Each row comes from the steps of one walk. Every step used is in the known rows, and no mark comes twice. Write the walk behind each row, first mark first.
Known rows:
bokas-bazel: [-2.68  1.99 -2.11 -2.64  2.86 -0.17  2.06  1.29 -2.03 -1.30  1.31  1.43
 -0.44  1.59  2.72  3.41 -0.21 -2.74  2.92  1.47  1.85 -2.09  0.01 -0.79
 -3.14  3.40 -0.74  2.37]
vabel-bokas-bazel: [-4.38  1.15 -0.62 -3.77  3.20  0.33  4.70  3.47 -1.42 -3.71  0.90  1.78
 -0.18 -0.70  1.12  3.60  0.74 -1.68  6.36  1.82  1.59  1.02  1.77 -2.00
 -7.35  2.15 -2.23  0.80]
bokas-vabel-felo-ludoz: [ 1.47  2.05 -2.55 -3.73  5.51 -2.97  0.25  0.76  1.29 -0.66  5.15 -2.73
 -3.11  5.08  0.55  2.00 -4.23 -0.23  1.13 -0.46 -5.09 -0.21 -0.04  1.83
 -3.01  4.23 -3.09 -0.27]
vabel-felo-lobu-sebusep-ludoz: [ 0.10 -0.40 -4.73 -2.34  2.56 -1.59  5.04  3.22  2.20  4.32  0.08 -1.23
  4.13  4.96  3.16  1.20 -0.93 -4.06 -3.19 -2.33 -4.03 -1.00 -3.70  1.27
 -1.23  1.70  0.46  0.29]
lobu-felo: [-3.24 -1.77 -0.82 -2.48 -0.63 -1.74  1.56  0.56  0.73  2.15  0.64  1.64
  0.61  1.53  3.89 -2.50  0.30 -2.29 -1.30 -2.46 -2.61  0.58  0.06  1.75
 -4.90  4.51  0.93 -1.09]
sebusep-ludoz-felo: [ 1.23  2.57 -3.33 -6.30  2.72 -0.43  2.67  2.27  3.10  1.39  0.00  1.79
  2.34  3.50  4.93  2.89 -0.86 -2.04 -0.83 -4.67 -2.32  0.32  0.31  1.63
 -2.17  5.27  2.66  2.23]
bokas-vabel-sebusep-ludoz: [ 5.84  3.44 -1.48 -2.01  3.35 -0.04  2.26 -0.46  1.69 -1.26  0.64  0.09
 -3.84  7.83 -0.55  1.81 -4.04 -0.80 -2.79  1.81 -6.96  1.31  2.83  2.95
 -4.84  3.18 -3.76  0.25]
lobu-sebusep-ludoz: [ 4.17 -0.21 -2.53  0.81  3.69 -3.06  2.88 -0.70  3.38  0.31 -1.50 -0.31
  4.63  3.41  1.18  2.77 -2.14 -2.93 -2.15 -1.75 -5.93  0.42  2.14  1.03
  0.34  3.46 -0.14  2.54]
ludoz-felo-vabel: [-1.65  1.75 -5.25 -4.93  2.11 -0.14 -0.58  0.57  2.20  0.19  6.60  3.86
  1.61  3.66  4.08  2.68 -3.56 -1.03 -2.36 -1.49 -1.70  0.79  1.89  1.56
 -1.91  4.48 -0.94 -0.48]
sebusep-ludoz-felo-vabel-firo-bazel: [ 0.65  2.47 -3.35 -4.78  3.19  1.20  0.92  3.47  3.14 -2.63  0.78  1.97
  4.40  3.30  1.74  4.06 -1.42  0.82 -2.59 -1.54 -2.62  0.99  3.12  2.04
 -1.76  5.59  0.98  4.19]
vabel-liro-ludoz-felo: [-2.58  2.47 -3.00 -0.87  4.66  0.54  0.68 -4.29 -2.67 -2.14 -0.11 -0.63
  2.08  1.57  8.61  0.07  0.95  0.51 -0.63 -2.66  1.64 -3.27  0.54 -1.61
 -3.70  2.58  7.70  2.26]
felo-vabel: [ 1.59  1.99 -1.82  0.26  2.09 -0.61 -2.08 -0.23  0.30 -1.16  3.40  2.85
  1.41  4.03 -0.65  3.12 -4.03 -2.07 -3.21  1.55 -2.59  0.38  2.77  1.70
 -1.43  3.09 -1.97  0.09]
sebusep-ludoz-felo-vabel-liro: [ 0.57  4.66 -3.43 -2.72  5.14  0.23  1.08  0.13  2.30 -0.35  0.29  1.25
  3.74  4.66  4.51  3.89 -1.63  0.28 -4.34 -3.87 -3.50  0.63  1.69  1.98
 -1.85  4.91  3.85  3.38]
felo-lobu: [-0.09 -2.69 -3.51 -3.76 -0.27 -1.49  2.80  0.94 -1.24  1.58 -0.88  1.24
  2.45  5.00  3.76 -1.38 -0.54 -3.94 -0.35 -0.45 -1.61 -3.27 -1.56 -1.16
 -2.89 -0.07  1.24 -3.10]
firo-ludoz-felo-lobu: [-3.15 -2.30 -6.09 -8.88 -1.33 -0.84  3.75 -0.21  2.87  4.59  1.28  2.85
  3.60  5.86  5.84  0.51 -0.11 -2.90 -2.71 -4.80  1.13  0.52  0.93  1.34
 -4.75  2.47  4.82 -3.24]
sebusep-ludoz-felo-lobu: [ 0.46  0.71 -5.40 -7.11  2.10 -0.87  3.99  2.67  2.67  2.97 -1.23  1.47
  3.96  4.98  6.10  0.97 -0.32 -3.03 -1.23 -5.29 -3.14 -1.13 -1.35  1.14
 -2.50  3.78  3.58  0.75]
liro-vabel-felo-lobu: [ 2.43 -1.70 -3.72 -2.20  1.93  0.99  5.86  3.23  0.57  1.34  0.77 -0.28
 -0.50  3.06  0.31 -3.14 -0.76 -0.76  1.33  1.91 -1.89 -0.98 -2.96 -0.32
 -5.61  0.77  1.86 -2.42]
firo-bazel: [ 1.25 -0.19  1.87 -2.29 -0.53  1.60  0.72  4.69 -1.13 -3.84 -0.16 -0.83
 -1.07  0.15  1.95  3.61 -0.81 -0.89  1.93  4.20  3.09 -1.53 -0.03 -0.80
 -1.69  3.03 -1.27  2.54]
ludoz-felo-vabel-liro: [-2.64  3.09 -4.42 -2.34  4.10  0.66 -0.35 -1.42  0.57 -1.69  4.74  2.22
  2.01  4.15  5.80  2.26 -2.42  1.48 -3.77 -1.19 -1.36 -0.33  1.97  0.61
 -2.10  3.52  2.06  0.45]
lobu-sebusep-ludoz-felo-vabel-bokas: [ 1.03  0.74 -5.06 -1.09  5.35 -2.32  3.28  0.56  4.93 -0.41  1.79  1.02
  5.85  2.69  1.51  3.81 -2.74 -1.56 -1.99 -2.83 -6.90  2.89  3.85  1.97
 -1.58  4.51 -1.30  2.27]
bokas-vabel-liro-ludoz-felo: [ 0.11  4.72 -4.03 -1.31  6.71 -0.92  0.85 -3.04 -2.07 -3.51  2.13 -2.08
 -2.03  4.47  4.68  0.58 -2.38  3.52 -0.38  0.26 -2.45 -2.04  2.56 -0.41
 -5.01  4.02  3.51  2.90]
firo-ludoz: [ 0.10 -0.58 -1.08 -4.32 -1.36 -0.79  1.97 -1.05  1.66  2.08 -0.54  2.22
  1.55  4.55  1.47  2.53 -0.80 -2.66 -2.29 -1.91  1.47  2.00  2.99  1.49
 -4.42  2.70  3.18 -1.48]
liro-ludoz-felo-vabel-firo: [-1.78  0.98 -6.59 -3.83  3.49 -0.06 -1.41 -2.38  0.20 -1.24  4.37  3.71
  4.03  1.34  3.65  0.53 -1.59 -1.43 -0.62 -2.84 -0.71 -1.12  3.64  1.27
 -3.54  4.54  2.84  1.83]
bokas-vabel-felo: [ 1.49  4.19 -2.39 -3.41  3.86 -0.69  1.77  3.28  0.95 -0.40  4.73 -1.08
 -4.24  5.50 -0.11  2.54 -4.34  1.12 -0.48  2.18 -3.25  0.76  0.09  1.53
 -4.15  4.14 -3.17  0.90]

Which walk is each row?
[ 3.64  2.24 -5.01 -4.93  3.21 -0.13  3.50  0.48  2.02  0.54  1.62  0.40
 -2.22  8.65  2.38  0.28 -3.38 -1.12 -3.06 -0.06 -7.44  0.34  1.35  3.01
 -5.19  2.94 -2.54 -1.03] => bokas-vabel-sebusep-ludoz-felo-lobu
[-3.08  1.80 -4.24 -4.35  1.59  0.40  0.97 -2.45  2.49  1.21  2.55  2.65
  3.30  5.47  4.60  3.41 -1.52  0.47 -5.79 -3.34  0.66  2.44  3.81  2.08
 -4.28  3.90  5.05 -0.59] => firo-ludoz-felo-vabel-liro
[ 2.28 -2.98 -5.29 -1.13  2.49 -3.23  4.10  0.06  1.53  2.37 -2.97 -0.46
  6.29  5.47  2.94 -0.43 -1.08 -4.17 -2.31 -2.29 -5.91 -2.46 -0.39  0.06
 -0.52  1.03  1.30 -0.45] => felo-lobu-sebusep-ludoz
[-1.34  0.38 -4.82 -5.93 -0.64  0.52  1.11 -2.28  3.76  3.24  4.28  4.45
  1.79  6.32  3.02  3.17 -2.23 -2.53 -6.24 -2.86 -0.63  3.92  3.91  4.23
 -4.63  3.53  1.21 -2.84] => firo-ludoz-felo-vabel-sebusep
[-2.38  0.43 -5.81 -5.09  2.01  0.56 -0.44  0.10  2.35 -2.03  6.40  5.11
  3.58  3.76  2.37  1.07 -2.51  1.06 -2.72 -0.64 -2.07  0.28  4.32  0.96
 -2.92  3.79 -0.86 -0.29] => ludoz-felo-vabel-firo
[-3.67 -3.83 -5.72 -8.15 -1.19  0.44  3.51 -0.86  2.49 -0.20  0.80  4.57
  6.03  5.03  2.70 -1.58  0.74  0.75 -2.78 -2.21  0.20  0.18  4.71 -0.41
 -5.65  1.61  3.18 -2.64] => vabel-firo-ludoz-felo-lobu
[-3.15 -4.81 -6.92 -6.28 -0.63 -0.66  3.84 -2.05  3.29 -0.18  1.17  3.79
  7.62  5.05  2.15 -1.47  0.09  0.45 -3.51 -2.29 -1.80  0.37  5.58 -0.41
 -4.53  1.44  2.42 -2.21] => vabel-firo-ludoz-felo-lobu-sebusep
[-1.64 -0.30 -3.48 -4.40  0.70 -0.05  3.75  4.10  0.09  3.76  1.73  0.11
  1.18  4.66  3.55  0.27 -0.55 -3.74 -1.37 -0.90 -0.48 -1.81 -4.56  0.41
 -3.08  0.95  0.30 -1.96] => vabel-felo-lobu
[-0.78  1.33 -4.94 -4.12  1.25  1.21 -0.25 -0.89  2.60  0.90  6.78  4.52
  0.26  4.91  3.97  1.92 -3.38 -2.35 -4.17 -0.84 -2.84  1.49  1.83  3.12
 -2.80  3.17 -2.72 -2.09] => ludoz-felo-vabel-sebusep
[-1.85 -1.68 -8.55 -4.29  2.94 -2.41  1.93 -2.45  0.19  2.51  1.90  0.96
  4.44  1.86  7.27 -1.35 -0.39 -4.45  0.82 -4.56 -1.77 -3.20 -0.36  0.43
 -2.57  3.02  4.29  0.18] => liro-ludoz-felo-lobu-sebusep
[ 1.42  3.63 -4.42 -4.56  3.71 -0.33  0.99  1.90  3.66  1.05  1.57  2.48
  3.37  4.36  3.05  4.14 -2.55 -1.68 -2.87 -4.13 -3.96  1.22  1.67  2.99
 -1.49  5.71  1.55  2.72] => sebusep-ludoz-felo-vabel
[ 4.47  2.79 -1.17  0.81  2.25  0.88 -0.38 -1.37  1.80  0.31  1.45  3.11
  1.12  6.24 -0.68  3.59 -3.65 -3.81 -6.58  0.39 -5.60  2.20  2.85  4.24
 -2.18  2.55 -2.88 -0.39] => felo-vabel-sebusep-ludoz
[-2.26 -3.15 -8.24 -5.74  1.28 -2.24  3.72  0.31  2.28  2.59  3.28  1.69
  4.60  4.45  7.13 -1.26 -1.45 -2.70 -0.98 -2.91 -3.21 -2.08 -0.95 -0.21
 -1.60  1.78  0.76 -2.25] => ludoz-felo-lobu-sebusep
[-2.17  0.87 -5.14 -6.50  0.09 -0.21  0.84 -1.12  3.73  2.73  3.94  4.00
  2.79  5.30  3.22  3.57 -2.40 -1.39 -4.56 -3.38  0.28  3.04  3.91  3.07
 -3.98  4.51  2.74 -1.52] => firo-ludoz-felo-vabel
[ 2.13  0.92 -5.72 -0.64  4.74 -2.80  1.85 -0.82  4.90  0.82  2.05  1.01
  5.65  4.00  2.38  3.40 -3.32 -2.01 -3.82 -3.03 -6.94  1.36  2.88  2.52
  0.78  5.04 -0.38  2.70] => lobu-sebusep-ludoz-felo-vabel
[ 4.12 -1.54 -4.60 -0.66  3.72 -0.27  7.05  2.62  2.59  1.71 -0.82 -1.51
  1.96  3.50 -0.43 -2.36 -1.12 -1.04 -0.20  0.28 -4.97 -0.15 -2.43  0.70
 -4.03  1.74  2.30 -0.65] => liro-vabel-felo-lobu-sebusep-ludoz
[ 0.16  4.15 -1.69  3.85  5.29  0.01 -2.43 -4.40 -2.67 -3.02  0.82  0.43
  2.64  2.99  2.43  2.32 -2.23 -0.06 -4.06  0.19 -1.55 -1.53  2.90  0.49
 -2.14  2.64  3.90  2.45] => felo-vabel-liro-ludoz
[ 2.36  2.52 -5.43 -2.54  5.29 -2.46  4.37  3.12  2.18  1.64  1.96 -2.66
 -0.02  7.20  0.20  1.51 -3.94 -0.08 -2.50  0.06 -7.13 -0.11 -0.93  2.05
 -3.09  3.49 -1.95  1.53] => bokas-vabel-felo-lobu-sebusep-ludoz
[-1.14  2.21 -6.23 -3.67  3.36 -0.82 -1.53 -2.00  0.07  0.77  4.54  2.72
  2.19  1.11  5.01  1.62 -2.38 -3.22 -0.39 -3.39 -0.60 -1.06  1.57  1.97
 -2.82  5.19  3.03  1.77] => liro-ludoz-felo-vabel
[ 2.34 -0.22 -3.88 -5.25  0.54  1.27  4.10 -0.09  2.40  3.05 -0.60  2.52
  1.28  6.65  5.22  0.37 -0.34 -4.75 -3.94 -2.98 -4.49  0.08 -0.82  2.75
 -3.86  1.45 -0.27 -2.18] => vabel-sebusep-ludoz-felo-lobu
[-2.86 -1.94 -6.79 -8.06  0.16 -0.67  3.27  1.77  0.98  2.39  2.98  2.66
  2.60  4.42  7.61 -1.34 -0.79 -2.61 -0.13 -2.90 -0.65 -2.39 -1.69 -0.44
 -3.09  1.88  1.72 -2.87] => ludoz-felo-lobu
[-0.47  1.56 -1.05 -0.43  2.76 -0.20  0.43  1.58  0.38 -3.09  3.32  3.31
  1.61  2.22 -1.80  3.42 -2.94 -1.21 -0.06  2.10 -2.69  2.74  4.19  0.61
 -4.69  2.33 -3.33 -0.63] => felo-vabel-bokas
[ 4.33  3.51 -3.39 -4.30  3.63  0.25  2.78 -0.09  2.78 -0.57  2.62  0.65
 -3.61  7.74  1.45  1.73 -4.00 -0.31 -2.77  0.37 -6.79  1.75  2.61  3.29
 -5.04  4.22 -3.35  0.02] => bokas-vabel-sebusep-ludoz-felo
[-2.88 -2.46 -4.07 -7.59 -1.02  0.79  2.53 -1.24  3.03 -1.40  1.80  4.80
  4.56  4.16  1.65 -0.05  0.18  1.33 -2.29 -1.93  0.76  1.12  6.01  0.11
 -5.59  3.01  2.36 -1.40] => vabel-firo-ludoz-felo
[-2.68  0.09 -5.69  0.37  5.20 -1.16  2.04 -5.32 -2.13 -1.10 -0.81 -1.55
  4.84  2.48  9.09 -1.21  0.82 -0.37 -1.84 -3.11 -1.07 -4.10 -0.15 -1.66
 -2.58  1.21  7.64  1.56] => vabel-liro-ludoz-felo-lobu-sebusep
[ 1.28  1.80 -5.05  1.38  6.20 -2.19  1.99 -2.32  3.83 -0.66  0.75 -0.53
  6.21  4.38  3.91  3.28 -2.53 -0.14 -5.11 -2.80 -6.53  0.63  2.80  1.39
  0.53  4.19  1.87  3.50] => lobu-sebusep-ludoz-felo-vabel-liro
[ 5.96 -0.48 -2.56 -2.36  2.05  2.27  5.40 -0.46  2.87 -0.15 -0.23  1.90
 -1.56  3.63  0.89 -1.95 -1.24 -1.02 -0.31  0.55 -4.43  1.65  0.94  2.19
 -6.29  2.33  0.70 -1.66] => liro-vabel-sebusep-ludoz-felo
[ 0.73  2.36 -4.37 -4.28  3.37 -1.14  3.29  3.63  0.25  0.86  3.53 -1.34
 -2.53  6.92  0.76  0.51 -3.63 -0.07 -0.89  1.71 -4.12 -0.97 -1.54  0.90
 -4.48  2.87 -2.06 -0.60] => bokas-vabel-felo-lobu
[-3.31 -4.53 -0.87 -2.75  1.10 -4.56 -0.51 -2.92  1.29  1.69  0.78 -0.33
  2.12  0.46  4.95 -3.03  0.56 -3.53  0.86 -5.73 -4.70 -0.55  0.05  2.10
 -3.28  4.49  0.96 -2.47] => lobu-felo-ludoz
